Each row comes from the steps of one path. Every step used is in the known rows, and no mark comes twice. Write the path behind each row, first mark first.
Known rows:
zagafoz dasi lodanot funike: [ 0.11 -5.25  4.52  1.14  1.77  1.60 -0.98 -2.00  2.74  0.42  4.78  2.06
  2.37 -0.17 -1.01 -0.18  4.04  0.17  1.95 -0.28  1.81  2.10 -0.98  0.67]
pirifuv lodanot dasi: [ 3.34 -4.78  0.07  1.31  1.66 -3.13  0.12 -2.84  0.09 -0.63  0.99  0.82
  0.44  0.45 -3.67  2.02  2.39 -2.41  1.67 -2.55 -0.04  4.48 -2.74  4.92]
nole pirifuv zagafoz dasi: [ 2.18 -3.09  5.71  0.74  2.65  2.29  1.28 -1.25 -0.58 -1.76  0.45  0.66
  2.76 -0.72  0.92  0.93  0.68 -1.73  1.80 -1.07 -1.91  4.41 -2.30  3.48]
dasi nole pirifuv lodanot: [ 2.38 -1.07  2.19  2.09  2.12 -0.30  0.40 -2.71 -1.08 -1.31  1.03 -2.13
  1.05  2.78 -1.86  2.65  1.26 -3.21  0.96 -0.94  0.06  4.01 -4.45  3.83]
lodanot funike nole pirifuv zagafoz: [ 3.54 -4.18  5.69  1.29  4.40  0.07  2.42  0.10  0.71 -2.42 -0.26 -0.65
  3.47  0.08 -0.45  1.48  2.97 -2.83 -0.32 -0.07 -1.89  7.23 -4.50  4.58]
lodanot funike lunoz pirifuv zagafoz: [ 2.94 -4.74  6.53  1.65  2.61  2.01 -0.40 -1.83  3.33 -4.03  2.13  0.30
 -0.18  1.68 -2.69  3.15  2.89 -1.73  1.57 -0.74  0.67  4.10 -4.51  3.10]
zagafoz dasi nole pirifuv lodanot: [ 2.14 -0.45  3.27  1.86  1.45  1.01 -0.76 -2.54 -0.12 -0.06  2.96 -0.84
  2.93  2.89 -1.98  2.83  1.50 -0.63  0.63 -1.25  0.77  3.68 -3.10  1.79]
funike lunoz pirifuv zagafoz: [ 1.85 -5.06  5.83  1.96  1.15  2.67  0.59 -2.34  2.29 -3.49 -0.76  0.23
 -0.15  0.29 -1.89  1.95  1.07 -2.34  2.28 -0.49  0.45  2.23 -3.20  4.47]
zagafoz dasi nole pirifuv lodanot funike: [ 3.07 -0.30  4.05  1.78  2.47  0.83 -1.35 -2.31  0.87 -0.76  4.97 -0.75
  3.00  4.11 -2.42  3.63  2.77 -0.31  0.09 -1.40  0.78  4.96 -4.29  0.70]
funike lunoz pirifuv zagafoz dasi: [ 1.88 -4.27  6.56  1.89  0.75  3.69 -0.09 -2.38  2.87 -2.86  0.62  0.86
  1.15  0.68 -2.02  2.24  1.27 -0.57  2.05 -0.70  0.96  2.03 -2.49  2.98]
lodanot funike nole pirifuv zagafoz dasi: [ 3.64 -3.43  6.48  1.32  4.00  1.02  1.72 -0.06  1.34 -1.67  1.11 -0.10
  4.91  0.38 -0.48  1.72  3.03 -1.09 -0.64 -0.27 -1.53  7.06 -3.70  3.07]
nole pirifuv lodanot dasi: [ 4.04 -3.24  1.01  1.40  2.67 -3.41  1.12 -3.42 -1.44 -2.44  1.13  0.08
  0.72  1.36 -1.32  2.12  1.10 -3.81  2.18 -2.39 -2.01  6.33 -3.79  4.96]
dasi lodanot funike: [ 0.04 -6.25  3.60  1.12  2.58  0.42  0.22 -2.01  2.07 -0.84  3.08  1.15
  0.36 -0.77 -0.87 -0.72  3.97 -2.28  2.42  0.01  1.19  2.40 -2.08  2.56]
nole pirifuv lodanot: [ 2.87 -3.56  3.38  1.37  2.04 -1.67 -0.79 -3.87 -1.50 -2.76  1.54  0.08
  1.71  1.47 -1.69  2.88  0.66 -2.64  2.07 -1.96 -2.11  6.05 -4.10  2.98]
lunoz pirifuv lodanot funike: [ 1.73 -3.95  3.49  2.09  1.86 -2.94 -3.40 -5.21  1.91 -3.19  1.82 -0.41
  0.17  3.17 -4.29  3.85  2.63 -2.18  1.47 -1.14  0.82  5.09 -4.85  1.72]
nole pirifuv lodanot funike: [ 3.75 -3.46  4.29  1.19  3.19 -1.95 -1.64 -3.67 -0.31 -3.41  3.83  0.14
  1.68  2.78 -2.40  3.92  1.94 -2.22  1.58 -2.09 -2.05  7.60 -5.20  1.85]
dasi nole pirifuv: [ 1.28 -0.73  2.03  1.32  1.99  0.47  2.07 -0.86 -1.36 -0.18 -0.33 -2.12
  0.11  1.68  0.00  0.75  1.48 -3.37  1.18 -0.15  0.78  2.33 -2.74  4.56]
nole pirifuv zagafoz dasi lodanot: [ 1.04 -4.37  5.82  1.51  3.00  3.06  2.01 -1.90  0.25 -1.92  1.16  0.92
  2.76 -1.76  2.24 -0.97  0.98 -2.77  2.74 -0.25 -1.67  3.47 -2.13  3.72]
pirifuv zagafoz: [ 1.41 -5.43  4.40  0.64  2.13  1.86  1.26 -0.40  0.17 -0.91 -1.45  0.77
  1.09 -2.40 -1.09  0.42  1.76 -2.29  1.64 -0.83 -0.42  2.49 -1.85  5.19]
dasi lodanot funike lunoz: [ 1.45 -6.63  5.15  1.28  2.16  2.47  0.30 -1.73  3.20 -1.87  4.78  1.65
  0.37  0.17 -1.60  0.36  3.85 -1.36  2.68 -0.41  1.28  2.49 -2.76  2.22]
lunoz pirifuv lodanot dasi: [ 1.89 -3.80  0.23  2.43  1.32 -4.43 -0.66 -5.00  0.87 -2.14 -0.96 -0.56
 -0.85  1.78 -3.22  2.11  1.71 -3.87  1.90 -1.40  0.71  3.83 -3.32  4.73]
funike zagafoz: [ 0.55 -3.72  1.02 -0.88  2.09 -0.81 -1.63 -2.93  0.06  0.47 -0.43  0.66
  0.59  0.78 -2.25 -0.02  1.70  0.84  1.51  0.13  2.24  0.88  0.68  3.58]
pirifuv lodanot: [ 2.11 -5.21  2.61  1.14  0.95 -1.16 -2.05 -3.53 -0.05 -0.93  1.45  0.78
  1.66  0.67 -4.25  2.97  1.96 -0.96  1.75 -2.06 -0.07  4.10 -2.92  2.78]
dasi lunoz pirifuv lodanot funike nole: [ 0.63 -5.21  5.26  3.12  2.67 -1.75 -1.62 -3.82  3.81 -3.07  1.37  1.38
  1.79  2.68 -3.27  1.86  2.55 -0.78  0.63 -0.06  2.09  7.45 -6.12  1.26]

Which path is each row?
[ 3.47 -4.40  2.41  2.40  0.79 -1.45 -0.41 -4.29  2.13 -3.26  1.14  0.32
 -0.71  2.72 -4.03  3.34  1.67 -2.40  2.39 -1.94  0.75  3.80 -3.93  4.26]	funike lunoz pirifuv lodanot dasi
[ 1.71 -1.21  3.55  1.59  3.06  2.15  3.12 -0.05 -0.95 -1.16 -1.24 -2.18
  0.57  0.27  0.65  0.60  1.11 -4.05  0.98  0.01 -0.16  2.76 -3.55  5.71]	dasi nole pirifuv zagafoz
[ 2.55 -4.70  4.43  2.36  0.22  0.22 -2.14 -4.88  2.10 -3.57  1.63  0.20
  0.29  2.79 -4.43  3.97  1.27 -1.29  2.22 -1.49  0.69  3.52 -4.11  2.45]	funike lunoz pirifuv lodanot
[ 3.08 -2.50 -0.84  1.87  1.75 -2.23  1.06 -1.88  0.36  0.33  0.83 -0.87
 -0.09  1.63 -3.76  2.04  2.80 -2.94  0.72 -1.80  1.50  3.23 -3.32  5.56]	pirifuv lodanot dasi nole
[ 2.17 -3.75  3.38  1.41  2.13 -1.24  2.86 -1.04 -1.20 -0.76 -2.64 -1.00
  3.64 -0.27 -0.09  0.43  1.57 -2.73  0.39 -0.04 -1.54  5.24 -2.37  5.06]	funike nole pirifuv
[ 0.03 -4.47  1.21  1.87  1.98 -2.74  1.94 -2.28  1.95 -1.10 -0.99  1.89
 -2.08  0.24 -0.30 -1.38  1.81 -2.74  2.62 -0.45  2.74  3.57 -2.71  4.78]	lodanot dasi lunoz pirifuv
[ 3.09 -4.94  3.60  1.02  2.32 -1.53 -2.95 -3.10  1.32 -1.76  4.15  0.93
  1.49  2.02 -4.88  4.05  3.44 -0.63  1.03 -2.32  0.00  5.79 -4.33  1.57]	pirifuv lodanot funike
[-0.30 -4.71  5.75  2.28  2.65  1.75 -0.28 -3.13  3.57 -2.38  1.32  0.39
  1.12 -0.18 -0.29 -0.16  2.71 -2.52  1.95  0.67  1.29  2.46 -2.80  2.53]	lunoz pirifuv zagafoz dasi lodanot funike
[ 2.95 -3.98  2.36  1.73  3.13 -2.57  1.16 -3.10 -0.07 -2.70  2.10  1.91
  0.39  1.54 -0.56  1.04  0.82 -2.65  2.51 -2.20 -0.85  7.45 -4.89  3.83]	nole pirifuv lodanot dasi lunoz
[ 3.50 -5.03  5.20  0.41  1.82  1.64 -0.76 -0.77  2.30 -1.74  4.49  1.47
  0.55  1.68 -3.48  3.36  3.76  0.33  1.40 -1.70  0.81  3.83 -3.17  1.82]	lodanot funike lunoz
[ 3.20 -4.09  3.48  2.03  2.29 -1.99  1.12 -2.68 -0.96 -1.85 -1.13 -0.96
  4.33  0.99 -1.92  2.19  1.38 -2.44  0.19 -0.88 -2.12  6.98 -4.06  4.28]	funike nole pirifuv lodanot
[ 0.46 -2.89  1.97 -0.89  1.60  0.44 -2.62 -2.99  0.83  1.30  1.33  1.46
  2.18  1.28 -2.34  0.29  1.90  2.88  1.15 -0.07  2.71  0.71  1.52  1.83]	funike zagafoz dasi
[ 0.07 -3.62  4.96  1.75  1.29  1.15 -0.39 -2.93  1.70 -1.45 -1.45  0.08
  1.28 -0.19 -0.97  0.86  1.34 -1.76  1.56  0.02  0.89  1.98 -1.83  3.40]	lunoz pirifuv zagafoz dasi
[ 1.22 -0.20  3.07  1.22  1.28  1.67  0.80 -1.12 -0.38  0.87  1.63 -0.96
  2.16  1.96 -0.29  1.19  1.70 -0.70  0.74 -0.53  1.35  2.09 -1.59  2.36]	zagafoz dasi nole pirifuv
[ 0.31 -4.00  6.08  2.36  1.78 -0.09 -3.89 -4.28  3.99 -2.21  4.83  3.01
  1.83  3.23 -2.98  2.60  2.47  1.74  1.48 -1.03  2.90  5.96 -4.60 -1.50]	zagafoz dasi lunoz pirifuv lodanot funike
[ 1.40 -4.41  4.36  1.69  0.23  0.88 -0.43 -3.16  1.71 -2.49  0.20  0.20
 -0.49  1.70 -2.60  2.22  1.45 -1.46  2.27 -0.65  1.42  1.82 -2.41  3.14]	funike lunoz pirifuv
[ 4.46 -5.39  5.12  1.22  1.78  0.61 -2.70 -2.97  2.46 -2.85  5.79  1.47
  1.45  2.86 -5.49  5.12  3.32  0.29  1.27 -2.75  0.02  5.84 -5.01  1.13]	pirifuv lodanot funike lunoz
[ 2.02  0.14  2.82 -0.23  3.75  0.49 -1.69 -2.16  1.24 -0.22  4.08 -0.53
  1.78  4.47 -1.48  1.71  2.88  1.29  0.06  0.39  2.52  3.02 -1.76  1.09]	lodanot funike zagafoz dasi nole pirifuv
[ 3.08 -0.79  2.99  1.95  3.19 -0.45 -0.30 -2.33  0.00 -1.97  3.19 -1.92
  0.96  3.83 -2.48  3.57  2.45 -2.88  0.48 -1.08  0.05  5.36 -5.65  2.75]	dasi nole pirifuv lodanot funike
[-0.18 -2.70  4.42  0.32  3.18 -0.21 -3.91 -3.87  3.99 -1.36  3.84  2.43
  0.81  3.81 -2.09  0.71  2.73  2.83  1.17  0.62  4.36  3.68 -2.08 -0.51]	lodanot funike zagafoz dasi lunoz pirifuv
[ 1.63 -2.22  5.69  2.43  0.83  4.60  0.67 -1.59  3.10 -1.95  0.48 -0.78
  0.75  1.83 -2.04  2.20  1.58 -1.14  1.17  0.02  2.36  0.88 -3.07  3.42]	funike lunoz pirifuv zagafoz dasi nole
[-0.72 -3.53  3.47 -0.54  2.12  1.33 -2.52 -2.76  2.24  0.84  2.47  3.54
  1.91  1.43 -1.46 -0.89  1.57  3.99  1.60  0.21  4.08  2.02  0.35  0.53]	funike zagafoz dasi lunoz
[ 3.50 -5.27  3.78  1.82  2.51 -1.97 -1.43 -2.36  1.69 -1.45  2.01  0.08
  3.76  1.88 -5.01  3.65  3.86 -0.75 -0.40 -1.32 -0.39  7.00 -4.62  2.42]	pirifuv lodanot funike nole
[ 1.66 -1.83 -0.62  2.93  1.47 -3.53  0.27 -4.16  1.10 -1.37 -0.96 -2.11
 -1.32  2.85 -3.34  2.00  2.10 -4.45  1.18 -0.76  2.11  2.77 -3.80  5.37]	lunoz pirifuv lodanot dasi nole
[ 3.50 -2.67  3.23  0.20  4.12 -2.18 -2.74 -4.74 -0.04 -3.42  3.81  0.02
  1.46  3.96 -2.63  3.16  1.65 -0.71  1.40 -1.25 -0.94  6.71 -4.13  1.89]	nole pirifuv lodanot funike zagafoz
[-0.12 -5.42  2.45  0.08  3.64  0.04 -1.23 -3.33  2.47 -0.72  3.11  1.12
  0.21  0.52 -1.17 -1.38  3.63 -0.68  2.19  1.03  2.31  1.57 -0.73  2.65]	dasi lodanot funike zagafoz
[ 0.06 -4.39  3.95  1.84  1.82  0.21  0.49 -2.69  0.96 -2.39 -3.12 -0.57
 -0.18 -0.76 -0.89  0.64  1.18 -3.70  1.93  0.06  0.40  2.21 -2.62  5.04]	lunoz pirifuv zagafoz
[-0.60 -5.08  4.42  2.68  1.43 -1.26 -2.30 -4.80  2.45 -2.79  1.13  2.04
 -0.12  1.80 -2.53  1.25  1.05 -1.06  2.45 -0.76  2.31  5.14 -4.75  1.50]	dasi lunoz pirifuv lodanot
[ 1.73 -4.18  6.60  1.27  4.05  2.79  1.27 -1.55  1.28 -2.67  3.23  1.04
  2.57 -0.61  1.69  0.00  2.12 -2.49  2.14 -0.32 -1.47  4.87 -3.21  2.62]	nole pirifuv zagafoz dasi lodanot funike
[ 2.69 -0.66 -0.73  1.33  2.59 -1.88  4.37 -0.20 -1.12  0.35 -0.83 -1.84
 -1.05  1.22  0.46 -0.17  2.02 -4.59  1.27 -0.67  0.85  2.58 -2.42  6.84]	lodanot dasi nole pirifuv
[ 1.16 -5.52  4.33  1.96  3.57 -0.32  2.38 -1.68  1.42 -1.69  1.28 -0.18
  2.66 -0.22  0.56 -1.04  3.51 -3.50  1.28  0.88 -0.65  5.00 -3.30  3.77]	dasi lodanot funike nole pirifuv
[-1.19 -5.32  5.62  2.25  2.39  1.21  0.46 -2.25  2.59 -2.64 -1.36  2.08
 -0.49 -0.64  0.04 -0.81  0.84 -2.00  2.54  0.32  2.12  3.76 -3.80  3.33]	dasi lunoz pirifuv zagafoz
[ 3.57 -1.93  3.87  0.22  3.75 -1.17 -3.67 -4.85  0.65 -2.70  5.13  0.77
  3.02  4.27 -2.65  3.58  1.82  1.00  1.17 -1.48 -0.53  6.58 -3.49  0.27]	nole pirifuv lodanot funike zagafoz dasi
[ 3.11 -1.20  0.58  1.55  3.63 -0.20  5.18  0.50 -0.80 -0.55 -1.75 -1.87
 -0.74  0.01  0.87 -0.27  1.72 -5.33  1.11 -0.57 -0.09  3.03 -3.01  7.87]	lodanot dasi nole pirifuv zagafoz
[ 0.82 -5.73  6.14  1.22  3.11  3.75  0.48 -0.87  3.00 -0.85  3.13  1.95
  2.58 -1.80 -0.36 -0.48  3.40 -0.96  1.77 -0.21  0.51  2.68 -2.00  2.51]	pirifuv zagafoz dasi lodanot funike
[-1.23 -4.88  4.96  2.43  1.70  2.02  0.29 -3.47  2.55 -1.76 -0.84  0.22
  1.08 -1.28  0.23 -1.09  1.61 -2.84  2.46  0.80  1.27  1.10 -1.59  3.63]	lunoz pirifuv zagafoz dasi lodanot
[-0.20 -1.66  4.08  2.27  1.47  2.05  0.46 -2.02  1.95 -0.77 -1.69 -1.48
  0.91  0.79 -1.13  0.82  1.70 -2.37  0.82  0.64  2.35  0.81 -2.33  3.84]	lunoz pirifuv zagafoz dasi nole
[ 0.21 -5.20  6.65  1.03  2.19  4.06  0.45 -0.08  2.39 -0.47  1.43  3.66
  2.52 -1.76 -0.32 -0.35  1.70  1.07  1.80 -0.82  1.55  3.76 -2.20  2.08]	pirifuv zagafoz dasi lunoz
[-1.41 -3.93  5.05  1.79  0.72  0.85 -1.65 -2.95  2.69 -0.46  1.49  2.89
  1.20  1.09 -0.82  0.06  1.48  1.20  2.08 -0.20  3.34  3.04 -1.99  0.29]	zagafoz dasi lunoz pirifuv
[ 1.16 -6.49  6.35  2.35  3.01  3.06  0.77 -2.61  4.27 -3.93  2.65  0.57
 -0.27  0.01 -0.82  0.15  3.15 -3.20  2.84  0.49  0.84  2.66 -4.01  3.34]	dasi lodanot funike lunoz pirifuv zagafoz
